Each row comes from the steps of one walk. Every step used is in the known rows, and no mark comes twice. Write the walk behind each row, first mark first.
Known rows
Q > P: [-.15,-.09,-.21,.10,-.11,.18,.02,.09,-.02,-.19,.03,-.18,.12,.25,.00,-.11,.28,.11,-.11,.20,-.13,.23,.10,.01,-.08,-.08,.21,-.20,.14,.29,-.21,-.05,.20,.04,.07,-.10,-.33,.21,-.07,-.21,-.16,.09,-.05,.14,.14,.06,.15,.00,.03]
R > Q > W > P: [-.19,.14,-.08,.28,-.08,.06,-.34,.22,-.11,-.13,-.10,-.11,-.09,.12,.11,-.10,.08,.03,-.12,-.05,.01,.20,.06,.05,-.04,-.11,.24,-.06,.21,-.29,-.47,.01,.24,.14,.25,.14,-.16,.33,-.14,-.32,.03,.26,-.08,.13,.20,-.07,.35,-.10,-.10]
P > L > Q > W > R: [-.18,.23,-.07,.25,.00,-.02,-.10,.20,-.11,-.20,-.02,.24,.05,.07,.06,-.08,.27,.00,-.16,.09,-.02,-.04,.04,.14,-.28,-.08,.34,.10,.41,-.33,-.30,-.17,.36,.09,.24,.17,-.29,.23,-.07,-.19,-.02,.12,-.25,.25,.06,-.01,.06,-.06,.14]
R > Q > W: [-.23,.01,-.07,.24,-.06,.15,-.28,.18,.01,-.18,.05,.03,-.08,.25,.09,-.17,.06,.01,-.13,.04,.05,.19,.00,.04,-.07,-.10,.20,.06,.20,-.07,-.29,-.04,.34,.09,.12,-.10,-.17,.30,-.19,-.25,-.04,.13,-.06,.12,.24,-.05,.35,-.10,.05]
Q > P > D: [.00,-.18,-.29,.11,-.19,.08,.04,.12,.08,-.21,.02,-.17,.13,.16,-.07,.02,.32,.03,-.18,.08,-.13,.30,.09,.06,-.09,-.11,.19,-.19,.15,.09,-.31,-.09,.19,.05,.11,-.25,-.22,.23,-.39,-.13,-.12,.14,.00,.00,.16,.15,.26,-.05,-.15]
W > L: [-.06,-.03,-.17,.49,-.11,.09,-.14,.08,-.08,-.12,-.17,.03,-.07,.03,.05,-.05,.31,.05,-.10,.07,-.01,.26,.12,.10,-.05,-.04,.34,.14,.32,-.22,-.24,.08,.29,.15,.26,-.16,-.17,.21,-.12,-.31,-.03,.20,-.10,.08,.09,.06,.06,-.17,.08]
P > R > Q: [-.10,.11,-.35,.29,-.23,.07,-.52,.10,-.15,-.10,.07,.19,.04,.03,.03,-.34,.04,.01,-.11,-.15,.14,.18,-.05,.04,-.09,-.12,.33,.01,.29,-.26,-.42,-.20,.36,.12,.07,-.09,.08,.27,-.03,-.18,-.10,.24,-.09,.26,.25,.01,.06,-.05,-.09]
R > Q: [-.14,-.13,-.25,.29,-.16,.10,-.40,.05,-.03,-.13,-.02,.06,-.04,.02,.17,-.19,.08,.08,-.15,-.10,.18,.23,-.01,.00,-.05,-.11,.23,.09,.30,-.12,-.31,-.13,.40,.14,.08,-.17,-.09,.22,-.15,-.28,-.07,.27,-.09,.20,.22,-.01,.24,-.09,-.01]
W > P > R: [.07,.33,-.23,.26,-.15,.04,-.34,.05,-.24,-.14,-.04,.10,.04,-.03,-.09,-.19,.15,.08,-.06,-.18,-.10,.17,.08,.11,-.04,-.02,.36,-.11,.22,-.48,-.40,-.11,.23,.14,.19,.11,.01,.32,.07,-.17,-.02,.17,-.07,.21,.14,.11,-.07,-.11,-.18]
L > Q > W: [-.10,.06,-.07,.04,-.04,.12,.04,.15,.07,-.18,.09,.09,-.01,.18,.05,-.13,.16,-.02,-.16,.18,.07,.16,.01,.03,-.21,-.11,.24,.13,.39,-.14,-.14,-.10,.27,.01,.06,-.05,-.44,.18,-.20,-.26,-.09,.05,-.14,.18,.15,-.12,.23,-.14,.13]
L > R > Q: [-.13,-.11,-.18,.19,-.12,-.02,-.37,.09,-.01,-.05,.07,.09,.02,.01,.03,-.15,.08,-.01,-.12,.01,.27,.15,-.05,-.04,-.18,-.06,.26,.21,.28,-.15,-.25,-.10,.38,.11,-.05,-.14,.02,.13,-.24,-.32,-.09,.14,-.16,.26,.35,-.10,.29,-.13,.04]
L > R > Q > P > D: [-.09,-.18,-.29,.11,-.20,-.07,-.14,.19,.14,-.09,.08,-.10,.22,.09,-.08,-.05,.20,.01,-.20,.03,.07,.25,-.03,-.02,-.18,-.11,.19,-.14,.21,.03,-.32,-.07,.29,.08,.02,-.24,-.06,.17,-.51,-.17,-.15,.19,-.07,.10,.31,-.03,.36,-.08,-.11]
W > P > Q: [.08,.19,-.16,.32,-.09,.04,-.58,.03,-.14,-.10,-.18,.17,.11,.00,.25,-.03,.23,.10,-.27,-.22,-.07,.19,.08,.09,-.01,-.06,.37,-.15,.28,-.47,-.41,-.11,.17,.18,.20,-.06,-.25,.32,-.04,-.23,-.11,.21,-.02,.09,.11,.12,.04,-.11,-.08]
Q > P > L: [-.03,.07,-.20,.25,-.15,.08,-.09,.13,.05,-.20,-.06,.06,.29,.15,.06,-.17,.25,.11,-.09,.03,-.19,.08,.08,.15,-.29,-.08,.28,-.21,.08,.01,-.28,-.06,.25,.08,.15,-.23,-.18,.15,.10,-.02,-.19,.00,-.17,.20,.17,.11,.08,.11,-.04]
L > R: [.01,-.02,-.10,.04,-.08,.02,-.07,.04,.09,-.08,.02,.14,.05,.03,-.09,.01,.23,.03,-.07,.07,.06,.15,-.03,.02,-.22,-.05,.29,.14,.20,-.13,-.14,-.17,.29,.07,.00,-.10,-.02,.14,-.22,-.30,-.09,-.03,-.14,.21,.24,-.04,.17,-.17,-.01]
W > L > R: [.00,.03,-.05,.38,-.07,-.04,-.09,.09,.04,-.07,-.13,.10,.04,-.05,-.08,.02,.26,.01,-.08,.12,.02,.21,.04,.08,-.19,.00,.33,.18,.26,-.21,-.16,.03,.31,.16,.16,-.14,-.05,.09,-.26,-.37,-.05,.03,-.17,.22,.22,-.02,.12,-.23,.09]

Which walk is each row?
[-.08,.04,-.10,.21,-.08,-.11,-.28,.23,.05,-.12,.01,-.05,.03,.05,-.10,.04,.13,-.05,-.21,-.11,.09,.25,-.02,.04,-.14,-.05,.17,-.05,.23,-.48,-.41,-.01,.23,.17,.17,-.04,-.01,.28,-.49,-.23,.04,.17,-.10,.10,.26,-.11,.46,-.16,-.21] | L > R > Q > W > P > D
[-.22,.03,-.26,.42,-.19,-.03,-.35,.18,-.14,-.13,-.08,.04,.21,.06,.11,-.20,.18,.16,-.12,.00,-.03,.02,.02,.13,-.23,-.10,.36,-.25,.21,.04,-.42,-.10,.42,.14,.23,-.08,-.15,.22,.03,-.07,-.13,.23,-.25,.31,.14,.09,.13,.12,.00] | W > R > Q > P > L
[-.26,-.13,-.26,.18,-.18,.11,-.24,.15,-.03,-.11,.06,-.18,.11,.15,.14,-.16,.15,.07,-.13,.12,.06,.25,.05,.01,-.05,-.12,.21,-.18,.19,.27,-.31,.01,.36,.07,.05,-.12,-.27,.24,-.15,-.28,-.16,.21,-.06,.15,.21,.00,.26,.03,.03] | R > Q > P
[-.17,.13,-.01,.49,-.02,.09,-.05,.18,-.02,-.16,-.13,-.02,-.09,.16,.04,.02,.31,-.01,-.12,.19,-.11,.28,.09,.09,-.07,-.07,.31,.09,.21,-.21,-.23,.10,.28,.15,.30,-.10,-.25,.21,-.17,-.28,.00,.08,-.06,.06,.09,.00,.18,-.20,.09] | Q > W > L
[-.25,.13,-.01,.22,-.03,.11,-.03,.16,-.13,-.18,-.05,.04,-.08,.16,-.04,.02,.33,.02,-.07,.11,-.16,.17,.11,.06,-.06,-.04,.26,.00,.18,-.06,-.31,-.16,.30,.09,.25,.19,-.26,.34,-.16,-.25,.01,.04,-.04,.08,-.04,.10,.09,-.14,.07] | Q > W > R
[-.08,.03,-.16,.28,-.13,.02,-.30,.22,-.01,-.14,-.03,-.10,-.03,.12,.00,-.04,.13,-.02,-.22,-.13,.00,.30,.04,.06,-.04,-.10,.17,-.08,.23,-.41,-.44,.02,.24,.18,.22,-.05,-.07,.38,-.40,-.20,.08,.31,-.05,-.02,.16,-.04,.44,-.14,-.21] | R > Q > W > P > D
[-.08,.34,.06,.37,.02,-.06,-.29,.22,.06,-.19,-.08,.15,.08,.06,.01,.07,.32,-.03,-.20,.08,.01,.17,.09,.12,-.15,.01,.36,.03,.19,-.34,-.21,.00,.29,.16,.19,-.17,-.21,.12,-.19,-.32,-.12,-.10,-.18,.16,.24,-.12,.17,-.26,.14] | P > Q > W > L > R
[-.10,-.24,-.36,.23,-.25,.03,-.17,.20,.09,-.18,.07,-.18,.12,.15,.01,-.10,.20,.01,-.24,.00,.06,.32,.03,.02,-.10,-.14,.18,-.17,.19,.06,-.39,-.04,.30,.10,.11,-.28,-.20,.24,-.41,-.13,-.16,.29,-.01,.03,.18,.03,.33,-.03,-.15] | R > Q > P > D
[-.05,.27,-.13,.41,-.07,-.01,-.45,.22,-.06,-.17,-.15,.11,.11,.09,.17,-.17,.08,.04,-.15,-.13,-.07,.02,-.01,.14,-.24,-.09,.30,-.11,.18,-.48,-.45,.02,.25,.14,.29,.01,-.06,.28,.07,-.08,-.01,.19,-.24,.26,.20,-.01,.27,.03,-.07] | R > Q > W > P > L
[-.27,-.07,-.22,.10,-.16,-.02,-.19,.17,-.01,-.10,.07,-.13,.17,.16,-.04,-.14,.14,.05,-.12,.14,.08,.18,.00,-.05,-.15,-.08,.21,-.08,.19,.22,-.21,-.07,.37,.10,-.01,-.13,-.16,.09,-.25,-.31,-.16,.11,-.17,.26,.35,-.12,.30,-.05,.02] | L > R > Q > P
[-.22,-.17,-.31,.27,-.22,-.04,-.16,.19,-.04,-.14,.02,-.18,.08,.08,-.01,-.03,.24,.04,-.24,.02,.01,.26,.03,.07,-.02,-.10,.21,-.19,.26,.08,-.40,-.12,.35,.14,.18,-.10,-.17,.28,-.41,-.17,-.10,.36,-.04,-.01,.11,.11,.22,-.05,-.15] | W > R > Q > P > D
[-.20,.26,.01,.29,-.03,.07,-.35,.19,-.11,-.23,-.04,.19,.03,.12,.10,.03,.37,.02,-.21,-.01,-.08,.12,.14,.11,-.03,-.08,.35,-.09,.20,-.18,-.36,-.21,.32,.12,.26,.12,-.33,.33,-.08,-.21,-.05,.04,-.08,.03,-.01,.07,.01,-.19,.05] | P > Q > W > R
[.00,.10,-.13,.13,-.15,-.05,-.07,.18,.12,-.17,-.01,.12,.30,.10,-.10,-.08,.26,.05,-.08,.08,-.11,.03,.02,.11,-.40,-.03,.33,-.16,.05,-.04,-.20,-.08,.27,.07,.04,-.17,-.08,.06,-.06,-.08,-.18,-.12,-.28,.34,.30,-.01,.15,.01,.05] | Q > P > L > R
[-.05,.28,-.29,.27,-.13,-.04,-.09,.19,-.12,-.16,.01,-.06,.16,.02,-.08,-.24,.21,.03,-.07,.21,-.02,.19,.05,.13,-.12,-.03,.35,-.12,.46,-.14,-.26,.04,.34,.10,.18,-.08,-.29,.09,-.05,-.19,-.25,.20,-.21,.28,.19,.00,.01,-.06,.07] | W > L > Q > P > R
[-.13,.05,-.31,.33,-.20,.05,-.34,.16,-.03,-.17,-.04,.03,.25,.14,.14,-.27,.11,.11,-.15,-.02,-.04,.08,.02,.12,-.27,-.10,.28,-.21,.17,.00,-.37,-.04,.35,.06,.16,-.27,-.09,.19,.06,-.03,-.19,.15,-.23,.27,.23,.09,.16,.13,-.02] | R > Q > P > L
[-.03,.26,-.27,.13,-.22,.10,-.15,.12,-.11,-.21,.07,-.01,.18,.19,-.17,-.25,.22,.03,-.01,.07,-.16,.19,.08,.07,-.04,-.04,.34,-.30,.11,.10,-.30,-.08,.24,.05,.09,-.05,-.13,.20,.03,-.09,-.22,-.02,-.04,.22,.20,.05,-.04,.00,-.08] | Q > P > R
[-.10,.19,.01,.20,.02,.10,-.12,.17,-.08,-.18,-.09,-.04,-.07,.17,.01,.01,.23,.01,-.10,.00,-.15,.20,.12,.05,-.05,-.06,.24,-.09,.17,-.29,-.32,.00,.18,.14,.22,.18,-.21,.34,-.10,-.25,.04,.11,-.07,.09,.13,.02,.24,-.13,-.07] | Q > W > P
[-.18,-.06,-.13,.43,-.10,-.09,-.40,.10,-.02,-.02,-.06,.04,.00,-.08,.03,-.09,.16,.00,-.11,.04,.22,.20,-.06,.00,-.14,-.05,.28,.23,.35,-.24,-.28,-.01,.41,.19,.15,-.16,.00,.11,-.31,-.42,-.07,.24,-.19,.24,.27,-.09,.27,-.19,.10] | W > L > R > Q
[-.25,.33,-.14,.57,-.07,.03,-.36,.23,-.13,-.16,-.07,.03,-.04,.14,.01,-.22,.14,.02,-.11,.04,.00,.23,.05,.10,-.03,-.08,.31,.06,.26,-.27,-.36,.11,.38,.18,.32,-.10,-.07,.23,-.07,-.23,-.03,.15,-.15,.21,.23,-.03,.17,-.20,.12] | P > R > Q > W > L
[-.03,.23,-.34,.05,-.18,.03,-.11,.18,-.10,-.16,.14,.06,.21,.07,-.07,-.26,.17,.01,-.08,.12,-.01,.14,.04,.03,-.17,-.07,.34,-.17,.36,-.03,-.22,-.15,.29,.02,.03,-.02,-.30,.16,-.03,-.17,-.28,.07,-.15,.23,.23,-.03,-.01,-.04,.02] | L > Q > P > R
[-.07,.02,-.19,.28,-.17,-.09,-.43,.13,.07,-.06,.03,.28,.15,-.02,.06,-.24,.05,.07,-.11,-.12,.16,.05,-.09,.03,-.34,-.10,.31,.08,.24,-.30,-.32,-.12,.36,.13,.01,-.25,.16,.12,-.06,-.17,-.10,.09,-.30,.36,.35,-.07,.23,-.04,.02] | P > L > R > Q
